Each row was made from one path, in order. Every step used is in the known rows, and no mark comes twice. Write each row's path.
In the rows, 128 means zero.
Known rows
P > Z > N > Y > W > G: [135, 97, 132, 113, 137, 138, 138, 96, 140, 149, 116, 79, 150, 162, 159, 150, 127, 149, 113, 128, 105, 122, 128, 140, 146, 160, 75, 122, 159, 126, 115, 105, 139, 132, 149, 130, 146, 137, 134]
Z > N > Y > W > G > D: [137, 82, 145, 116, 134, 142, 144, 110, 154, 132, 120, 88, 134, 161, 162, 153, 137, 154, 115, 129, 104, 116, 126, 154, 117, 165, 63, 150, 155, 135, 120, 109, 139, 110, 139, 145, 145, 127, 143]
T > Y: [143, 109, 131, 100, 136, 161, 153, 123, 152, 132, 136, 118, 139, 149, 124, 152, 124, 139, 118, 154, 104, 110, 129, 124, 144, 146, 97, 126, 128, 139, 96, 126, 139, 146, 137, 134, 128, 125, 154]
W > Y > T: [134, 113, 148, 119, 136, 150, 135, 106, 149, 137, 136, 114, 128, 154, 131, 170, 132, 146, 126, 159, 119, 103, 123, 130, 114, 157, 103, 125, 127, 146, 113, 124, 142, 109, 132, 131, 130, 121, 148]
U > P > C > K: [133, 121, 129, 111, 134, 145, 175, 137, 127, 161, 130, 130, 139, 147, 133, 147, 128, 150, 110, 163, 106, 115, 127, 123, 146, 154, 103, 131, 120, 128, 154, 131, 128, 118, 132, 142, 132, 81, 127]
G > Q: [137, 135, 125, 107, 131, 151, 166, 123, 155, 145, 141, 115, 131, 157, 127, 151, 138, 142, 121, 118, 109, 106, 141, 127, 126, 144, 86, 114, 113, 144, 118, 127, 135, 132, 125, 140, 135, 101, 136]
K > Y > W > G > V: [125, 117, 143, 101, 142, 143, 154, 110, 142, 151, 132, 99, 125, 159, 164, 140, 126, 153, 113, 131, 132, 129, 131, 143, 97, 151, 61, 124, 144, 122, 92, 125, 131, 123, 144, 120, 140, 141, 138]
V > G > W: [122, 104, 144, 117, 143, 142, 178, 125, 149, 146, 127, 130, 152, 144, 132, 142, 136, 152, 112, 133, 85, 130, 152, 115, 122, 143, 87, 116, 137, 141, 120, 112, 133, 134, 147, 156, 145, 112, 130]
T > Y > K > C: [142, 124, 141, 111, 147, 158, 153, 135, 136, 130, 119, 124, 120, 152, 124, 134, 119, 147, 123, 141, 102, 109, 132, 134, 148, 143, 111, 132, 136, 139, 141, 138, 136, 138, 137, 132, 127, 107, 146]
E > Y > K > C > P > Z > N: [165, 117, 141, 117, 156, 155, 157, 111, 135, 131, 105, 117, 133, 178, 160, 158, 104, 117, 114, 117, 125, 105, 133, 135, 143, 126, 129, 135, 122, 126, 159, 151, 134, 125, 144, 140, 136, 83, 144]
Y > K: [135, 110, 141, 111, 137, 146, 152, 131, 143, 144, 115, 113, 133, 158, 130, 149, 130, 144, 122, 138, 112, 113, 134, 132, 124, 153, 93, 106, 133, 139, 137, 135, 143, 132, 127, 132, 129, 85, 140]
P > C > K > Y: [136, 119, 133, 103, 125, 148, 181, 125, 129, 162, 135, 117, 132, 153, 126, 157, 122, 143, 116, 155, 103, 112, 128, 134, 137, 143, 97, 139, 111, 126, 151, 144, 135, 139, 127, 143, 130, 111, 142]
Z > N: [162, 100, 141, 115, 135, 153, 153, 129, 169, 137, 129, 109, 152, 159, 154, 158, 125, 142, 124, 131, 89, 103, 130, 118, 129, 149, 89, 113, 133, 136, 115, 119, 146, 136, 122, 139, 135, 76, 144]
J > P > Z > N: [154, 97, 137, 125, 130, 143, 148, 108, 157, 150, 121, 118, 159, 144, 143, 155, 122, 124, 113, 131, 113, 108, 136, 110, 152, 154, 112, 114, 135, 124, 120, 120, 148, 140, 127, 129, 142, 97, 136]
D > G: [141, 120, 137, 119, 129, 148, 159, 124, 156, 139, 132, 115, 145, 168, 136, 149, 136, 138, 113, 139, 102, 111, 143, 122, 131, 151, 85, 105, 125, 147, 99, 124, 153, 137, 127, 143, 133, 116, 125]
J > P > U: [140, 98, 136, 130, 131, 139, 144, 120, 148, 147, 144, 127, 140, 145, 125, 153, 137, 133, 106, 173, 119, 124, 139, 112, 137, 148, 115, 123, 128, 130, 118, 131, 143, 126, 141, 132, 131, 101, 139]
Q > G > W > Y > K > C > P: [129, 110, 157, 127, 164, 142, 171, 129, 129, 124, 102, 119, 127, 160, 133, 141, 113, 151, 131, 136, 131, 122, 134, 119, 106, 139, 127, 138, 125, 137, 152, 159, 142, 103, 147, 160, 144, 123, 139]
X > Y: [141, 103, 135, 102, 131, 156, 152, 116, 153, 129, 135, 117, 147, 165, 145, 167, 132, 134, 117, 149, 100, 108, 129, 125, 107, 147, 95, 121, 131, 136, 96, 135, 145, 143, 149, 137, 130, 128, 144]
P > J: [133, 100, 133, 117, 138, 150, 156, 118, 165, 143, 129, 128, 121, 142, 142, 148, 132, 135, 112, 154, 106, 116, 138, 121, 139, 147, 106, 110, 131, 135, 114, 142, 135, 139, 120, 130, 134, 88, 148]
D > G > W > Y: [132, 123, 148, 127, 145, 152, 154, 109, 154, 138, 120, 116, 151, 158, 140, 165, 129, 142, 115, 136, 104, 126, 130, 128, 108, 160, 85, 117, 134, 148, 97, 119, 135, 129, 129, 160, 149, 151, 137]
C > K > Y > X: [137, 112, 134, 92, 139, 150, 160, 118, 146, 154, 129, 127, 112, 156, 118, 161, 111, 147, 124, 143, 114, 125, 125, 131, 123, 141, 80, 143, 119, 134, 129, 154, 148, 163, 129, 133, 138, 105, 135]
Q > G > W: [122, 99, 142, 125, 142, 145, 172, 132, 153, 151, 112, 122, 149, 152, 130, 143, 128, 155, 118, 132, 96, 125, 143, 106, 119, 141, 97, 118, 133, 136, 117, 127, 143, 142, 138, 154, 149, 115, 134]
K > Y: [148, 109, 146, 100, 123, 156, 160, 113, 152, 138, 130, 115, 131, 159, 126, 163, 128, 135, 123, 150, 109, 115, 131, 130, 121, 139, 89, 125, 121, 132, 96, 137, 149, 146, 140, 126, 127, 119, 153]
P > C > K > Y > W > G > D: [113, 108, 141, 114, 133, 138, 168, 117, 125, 165, 123, 102, 118, 158, 128, 135, 129, 146, 103, 148, 124, 122, 117, 155, 114, 161, 77, 173, 135, 127, 150, 131, 130, 111, 129, 154, 139, 127, 136]
G > D: [135, 95, 146, 119, 131, 157, 166, 120, 160, 137, 130, 122, 132, 147, 127, 147, 140, 135, 109, 141, 106, 112, 128, 136, 115, 147, 98, 138, 126, 142, 113, 128, 143, 133, 127, 143, 132, 96, 144]
V > G > Q: [132, 133, 127, 112, 135, 138, 176, 125, 151, 141, 150, 119, 130, 156, 133, 136, 146, 152, 116, 112, 102, 101, 155, 124, 134, 142, 82, 113, 117, 151, 120, 116, 132, 125, 132, 144, 134, 118, 132]
W > Y: [139, 106, 143, 113, 132, 156, 148, 111, 157, 129, 141, 109, 142, 154, 134, 165, 138, 145, 122, 152, 109, 108, 117, 129, 119, 150, 93, 118, 125, 147, 100, 131, 143, 133, 127, 131, 133, 124, 155]
N > Z: [136, 109, 131, 110, 123, 147, 171, 108, 146, 159, 137, 123, 127, 155, 135, 150, 137, 136, 112, 148, 104, 115, 133, 125, 128, 147, 87, 114, 126, 135, 115, 131, 142, 147, 149, 125, 126, 97, 136]
V > G: [134, 102, 137, 113, 131, 141, 168, 128, 151, 134, 144, 122, 141, 154, 134, 138, 145, 151, 113, 140, 91, 109, 147, 116, 137, 142, 87, 113, 128, 145, 111, 119, 147, 134, 141, 140, 128, 110, 138]
U > P: [141, 114, 139, 109, 132, 154, 159, 125, 148, 140, 126, 128, 144, 152, 134, 153, 133, 145, 117, 159, 110, 116, 133, 120, 128, 151, 96, 116, 127, 135, 98, 122, 143, 125, 144, 128, 128, 91, 139]
C > K > Y: [145, 117, 138, 90, 135, 152, 177, 115, 140, 153, 121, 119, 128, 162, 129, 158, 122, 137, 120, 144, 105, 120, 126, 128, 133, 137, 82, 132, 113, 132, 121, 153, 144, 139, 128, 138, 131, 118, 143]
P > C: [130, 107, 131, 120, 119, 149, 160, 133, 146, 147, 146, 113, 145, 149, 126, 149, 137, 146, 115, 157, 101, 106, 135, 124, 130, 150, 106, 119, 123, 135, 142, 119, 134, 141, 133, 136, 131, 88, 137]
T > Y > W > G: [123, 107, 130, 103, 141, 150, 130, 122, 141, 139, 128, 100, 134, 162, 130, 134, 131, 157, 115, 154, 119, 118, 126, 131, 131, 160, 70, 131, 154, 135, 91, 112, 143, 127, 141, 136, 136, 134, 143]
E > Y > W: [133, 106, 134, 107, 138, 166, 136, 114, 143, 130, 111, 106, 138, 185, 136, 173, 134, 150, 113, 146, 112, 123, 132, 136, 113, 134, 70, 135, 128, 136, 110, 130, 130, 136, 148, 135, 135, 113, 146]
J > P > C > K > Y > T: [128, 118, 139, 114, 121, 134, 154, 116, 118, 168, 126, 135, 123, 147, 117, 164, 118, 138, 117, 171, 134, 109, 137, 126, 132, 159, 115, 152, 110, 116, 167, 141, 145, 101, 136, 138, 134, 112, 128]
V > G > W > Y > K: [122, 109, 153, 120, 151, 136, 160, 115, 132, 134, 117, 118, 142, 145, 138, 152, 132, 154, 118, 127, 106, 125, 137, 137, 121, 157, 89, 117, 148, 150, 137, 123, 128, 114, 138, 152, 140, 135, 143]
J > P > Z: [127, 101, 133, 119, 126, 145, 153, 104, 145, 153, 122, 124, 151, 144, 117, 149, 133, 124, 105, 149, 124, 118, 136, 110, 144, 149, 114, 112, 123, 125, 115, 129, 151, 146, 138, 121, 139, 113, 131]
N > Y: [138, 99, 133, 98, 122, 154, 165, 116, 146, 130, 130, 104, 142, 159, 135, 167, 138, 146, 120, 153, 99, 117, 139, 134, 131, 141, 88, 118, 116, 135, 115, 130, 142, 142, 151, 126, 133, 130, 144]

Which path is each row?
[140, 116, 146, 121, 160, 146, 152, 114, 142, 121, 117, 126, 102, 148, 142, 145, 118, 131, 127, 159, 141, 117, 128, 133, 122, 148, 134, 127, 125, 135, 145, 174, 131, 101, 130, 134, 127, 95, 152] -> W > Y > K > C > P > J
[150, 114, 145, 118, 159, 143, 153, 120, 121, 130, 134, 131, 118, 168, 145, 150, 114, 124, 116, 163, 124, 119, 136, 132, 110, 137, 139, 138, 131, 127, 142, 160, 134, 111, 162, 149, 118, 100, 141] -> X > Y > K > C > P > U
[139, 128, 139, 116, 143, 145, 172, 124, 159, 146, 142, 117, 140, 152, 169, 142, 130, 142, 106, 119, 104, 116, 149, 130, 119, 146, 84, 99, 124, 138, 98, 124, 133, 133, 123, 133, 140, 129, 123] -> D > G > V
[144, 121, 138, 107, 164, 153, 153, 125, 138, 125, 114, 137, 99, 144, 132, 132, 104, 124, 122, 159, 135, 120, 141, 131, 147, 142, 139, 133, 129, 128, 141, 169, 130, 115, 136, 138, 125, 95, 149] -> T > Y > K > C > P > J
[131, 105, 137, 102, 141, 158, 136, 110, 140, 132, 116, 111, 142, 174, 140, 170, 131, 147, 120, 153, 103, 123, 131, 131, 96, 154, 82, 130, 146, 132, 90, 132, 139, 135, 157, 142, 129, 124, 134] -> X > Y > W
[132, 137, 157, 137, 157, 150, 154, 121, 137, 133, 104, 119, 134, 157, 136, 151, 124, 149, 121, 127, 103, 127, 135, 137, 112, 159, 99, 123, 138, 150, 140, 136, 131, 120, 135, 155, 146, 133, 124] -> D > G > W > Y > K > C
[116, 127, 133, 101, 142, 135, 173, 118, 123, 171, 137, 104, 120, 154, 160, 134, 119, 159, 105, 135, 126, 128, 129, 146, 118, 154, 67, 139, 134, 117, 147, 132, 116, 117, 132, 134, 142, 133, 127] -> P > C > K > Y > W > G > V
[139, 118, 143, 113, 143, 152, 153, 129, 135, 128, 120, 124, 125, 165, 145, 151, 124, 141, 121, 138, 98, 109, 130, 134, 109, 146, 109, 131, 135, 135, 139, 149, 140, 136, 152, 135, 125, 108, 135] -> X > Y > K > C
[134, 110, 135, 110, 118, 140, 172, 122, 125, 162, 130, 129, 133, 150, 119, 161, 124, 138, 115, 165, 124, 112, 131, 122, 137, 150, 102, 148, 108, 118, 155, 149, 144, 127, 134, 137, 135, 119, 136] -> J > P > C > K > Y
[122, 98, 151, 113, 132, 147, 148, 105, 147, 143, 120, 105, 122, 163, 126, 140, 137, 141, 111, 142, 130, 124, 121, 151, 99, 157, 67, 158, 146, 132, 95, 124, 145, 117, 140, 140, 136, 135, 147] -> K > Y > W > G > D
[124, 112, 156, 138, 158, 144, 163, 131, 136, 132, 104, 115, 129, 151, 136, 140, 121, 164, 126, 127, 103, 120, 129, 123, 118, 145, 111, 136, 138, 146, 150, 143, 134, 123, 136, 152, 148, 129, 141] -> Q > G > W > Y > K > C
[149, 108, 141, 107, 154, 157, 157, 98, 126, 132, 103, 100, 146, 168, 146, 160, 109, 138, 124, 140, 109, 135, 140, 135, 137, 133, 116, 134, 130, 121, 129, 132, 136, 126, 170, 140, 139, 107, 127] -> K > C > P > Z > N > Y > W
[129, 121, 142, 122, 142, 149, 167, 122, 153, 154, 113, 127, 154, 159, 133, 154, 129, 139, 112, 131, 98, 131, 146, 119, 118, 153, 85, 111, 134, 142, 106, 117, 138, 137, 134, 160, 150, 118, 117] -> D > G > W
[148, 114, 140, 106, 149, 157, 161, 129, 132, 118, 111, 123, 120, 187, 141, 153, 120, 132, 119, 143, 134, 111, 137, 135, 113, 124, 112, 140, 109, 134, 158, 163, 138, 115, 151, 137, 131, 89, 144] -> E > Y > K > C > P
[152, 113, 145, 116, 146, 149, 159, 99, 129, 141, 119, 117, 132, 158, 146, 164, 106, 128, 124, 143, 115, 113, 143, 130, 142, 136, 139, 134, 118, 119, 144, 129, 143, 108, 165, 136, 135, 103, 131] -> K > C > P > Z > N > Y > T
[152, 102, 135, 110, 149, 152, 156, 109, 144, 134, 131, 113, 129, 150, 141, 156, 102, 134, 125, 137, 114, 120, 138, 128, 139, 136, 128, 139, 123, 124, 140, 141, 142, 154, 161, 133, 144, 97, 132] -> K > C > P > Z > N > Y > X
[124, 116, 134, 94, 138, 139, 157, 113, 130, 158, 114, 102, 124, 178, 132, 143, 128, 153, 116, 146, 120, 128, 122, 137, 118, 154, 58, 140, 138, 129, 117, 138, 146, 123, 134, 139, 140, 132, 131] -> C > K > Y > W > G
[142, 151, 125, 117, 135, 145, 162, 123, 155, 145, 138, 113, 134, 167, 134, 147, 138, 141, 115, 112, 109, 104, 151, 130, 130, 150, 80, 109, 116, 152, 108, 123, 138, 128, 118, 149, 140, 126, 123] -> D > G > Q
[139, 112, 137, 117, 141, 150, 152, 120, 156, 139, 123, 139, 125, 136, 145, 150, 128, 134, 110, 167, 116, 123, 137, 120, 144, 154, 110, 115, 134, 132, 102, 140, 131, 122, 133, 125, 129, 84, 147] -> U > P > J
[157, 117, 145, 119, 155, 146, 161, 120, 135, 141, 108, 116, 136, 159, 146, 137, 104, 125, 120, 120, 119, 113, 137, 128, 140, 141, 133, 117, 131, 127, 156, 146, 141, 123, 139, 139, 133, 63, 131] -> Y > K > C > P > Z > N
[126, 98, 132, 125, 113, 142, 154, 132, 143, 150, 140, 123, 147, 142, 123, 150, 138, 142, 112, 168, 118, 106, 139, 113, 130, 162, 112, 127, 120, 126, 147, 123, 144, 129, 137, 131, 135, 93, 132] -> J > P > C
[137, 112, 141, 117, 155, 145, 164, 127, 142, 134, 111, 137, 102, 151, 137, 133, 116, 131, 121, 155, 131, 123, 144, 127, 128, 142, 133, 118, 123, 128, 158, 172, 136, 109, 129, 135, 129, 63, 135] -> Y > K > C > P > J
[127, 111, 126, 112, 128, 145, 177, 134, 135, 162, 135, 120, 138, 151, 128, 148, 131, 148, 110, 152, 94, 109, 128, 126, 138, 147, 100, 124, 114, 133, 166, 135, 131, 135, 118, 147, 133, 85, 126] -> P > C > K
[136, 106, 126, 101, 143, 160, 133, 129, 158, 136, 146, 124, 124, 143, 114, 152, 115, 147, 125, 151, 111, 115, 129, 126, 136, 151, 95, 135, 135, 141, 103, 129, 140, 166, 136, 131, 137, 112, 148] -> T > Y > X
[116, 101, 143, 122, 153, 143, 147, 116, 154, 136, 144, 128, 136, 136, 124, 158, 129, 162, 120, 140, 105, 129, 135, 124, 110, 152, 86, 133, 142, 150, 118, 119, 132, 149, 145, 150, 153, 132, 139] -> V > G > W > Y > X
[132, 110, 133, 102, 144, 164, 133, 117, 142, 136, 116, 111, 138, 158, 119, 153, 124, 151, 123, 157, 107, 128, 131, 131, 131, 149, 82, 129, 142, 136, 93, 120, 135, 136, 143, 141, 128, 122, 146] -> T > Y > W
[119, 95, 145, 124, 152, 144, 145, 125, 157, 139, 128, 117, 133, 143, 126, 156, 120, 163, 127, 138, 114, 124, 127, 114, 110, 150, 96, 138, 139, 147, 116, 134, 141, 154, 137, 150, 158, 134, 145] -> Q > G > W > Y > X
[126, 106, 141, 104, 127, 144, 139, 112, 142, 146, 120, 99, 127, 172, 131, 146, 133, 151, 118, 150, 126, 124, 128, 138, 107, 154, 63, 135, 146, 130, 92, 123, 148, 126, 146, 127, 137, 131, 142] -> K > Y > W > G
[127, 131, 155, 131, 149, 144, 141, 104, 145, 149, 120, 122, 143, 160, 135, 174, 125, 141, 120, 140, 114, 123, 137, 130, 106, 167, 97, 121, 137, 148, 109, 116, 138, 103, 135, 158, 147, 142, 127] -> D > G > W > Y > T
[117, 116, 130, 106, 130, 135, 159, 121, 120, 167, 126, 102, 125, 165, 130, 140, 126, 161, 112, 154, 118, 121, 121, 141, 123, 158, 70, 148, 134, 125, 147, 131, 135, 119, 134, 143, 138, 123, 130] -> P > C > K > Y > W > G
[117, 90, 143, 114, 140, 146, 140, 109, 145, 135, 125, 104, 133, 170, 146, 146, 143, 140, 104, 140, 121, 115, 121, 145, 85, 166, 72, 157, 157, 133, 95, 125, 141, 116, 146, 150, 138, 142, 138] -> X > Y > W > G > D
[160, 101, 141, 105, 135, 143, 151, 122, 146, 128, 110, 95, 140, 157, 161, 170, 121, 147, 130, 125, 95, 109, 138, 142, 141, 155, 86, 113, 140, 133, 148, 128, 140, 127, 135, 131, 133, 105, 147] -> Z > N > Y > K
[161, 124, 146, 119, 145, 147, 159, 111, 122, 133, 100, 115, 137, 145, 157, 155, 110, 140, 121, 129, 98, 118, 135, 138, 165, 149, 120, 127, 141, 127, 146, 125, 128, 126, 159, 120, 133, 103, 134] -> U > P > Z > N > Y > K > C
[138, 119, 149, 125, 144, 153, 149, 125, 142, 121, 123, 112, 122, 156, 134, 148, 131, 151, 128, 143, 109, 110, 120, 137, 121, 148, 105, 125, 128, 149, 146, 145, 138, 123, 129, 127, 129, 109, 146] -> W > Y > K > C
[143, 114, 150, 113, 151, 152, 155, 120, 134, 118, 122, 113, 119, 164, 133, 150, 123, 140, 131, 153, 136, 113, 125, 134, 107, 143, 120, 129, 117, 139, 144, 159, 143, 103, 137, 136, 126, 102, 145] -> W > Y > K > C > P
[125, 105, 125, 116, 122, 138, 170, 134, 133, 163, 132, 127, 140, 149, 123, 145, 132, 145, 109, 160, 115, 112, 134, 113, 138, 157, 105, 131, 112, 123, 175, 140, 142, 123, 124, 142, 138, 94, 122] -> J > P > C > K
[136, 124, 147, 118, 153, 150, 157, 101, 124, 132, 118, 115, 127, 157, 130, 144, 117, 126, 119, 143, 138, 117, 123, 134, 128, 140, 141, 124, 121, 135, 144, 154, 137, 119, 145, 131, 129, 111, 142] -> W > Y > K > C > P > Z
[133, 116, 161, 135, 173, 130, 166, 115, 120, 132, 134, 133, 123, 145, 137, 140, 122, 143, 114, 153, 120, 137, 142, 130, 120, 138, 132, 139, 137, 142, 154, 142, 116, 93, 160, 165, 134, 117, 141] -> V > G > W > Y > K > C > P > U
[161, 117, 140, 119, 141, 149, 152, 111, 153, 149, 120, 122, 160, 144, 152, 157, 116, 127, 112, 133, 101, 113, 130, 118, 157, 154, 112, 111, 142, 129, 102, 110, 135, 135, 139, 129, 136, 85, 142] -> U > P > Z > N
[120, 156, 124, 103, 138, 133, 159, 122, 110, 168, 129, 111, 116, 166, 130, 142, 124, 157, 113, 140, 139, 119, 130, 145, 130, 169, 70, 156, 129, 126, 144, 125, 117, 93, 136, 146, 142, 123, 126] -> U > P > C > K > Y > W > G > Q
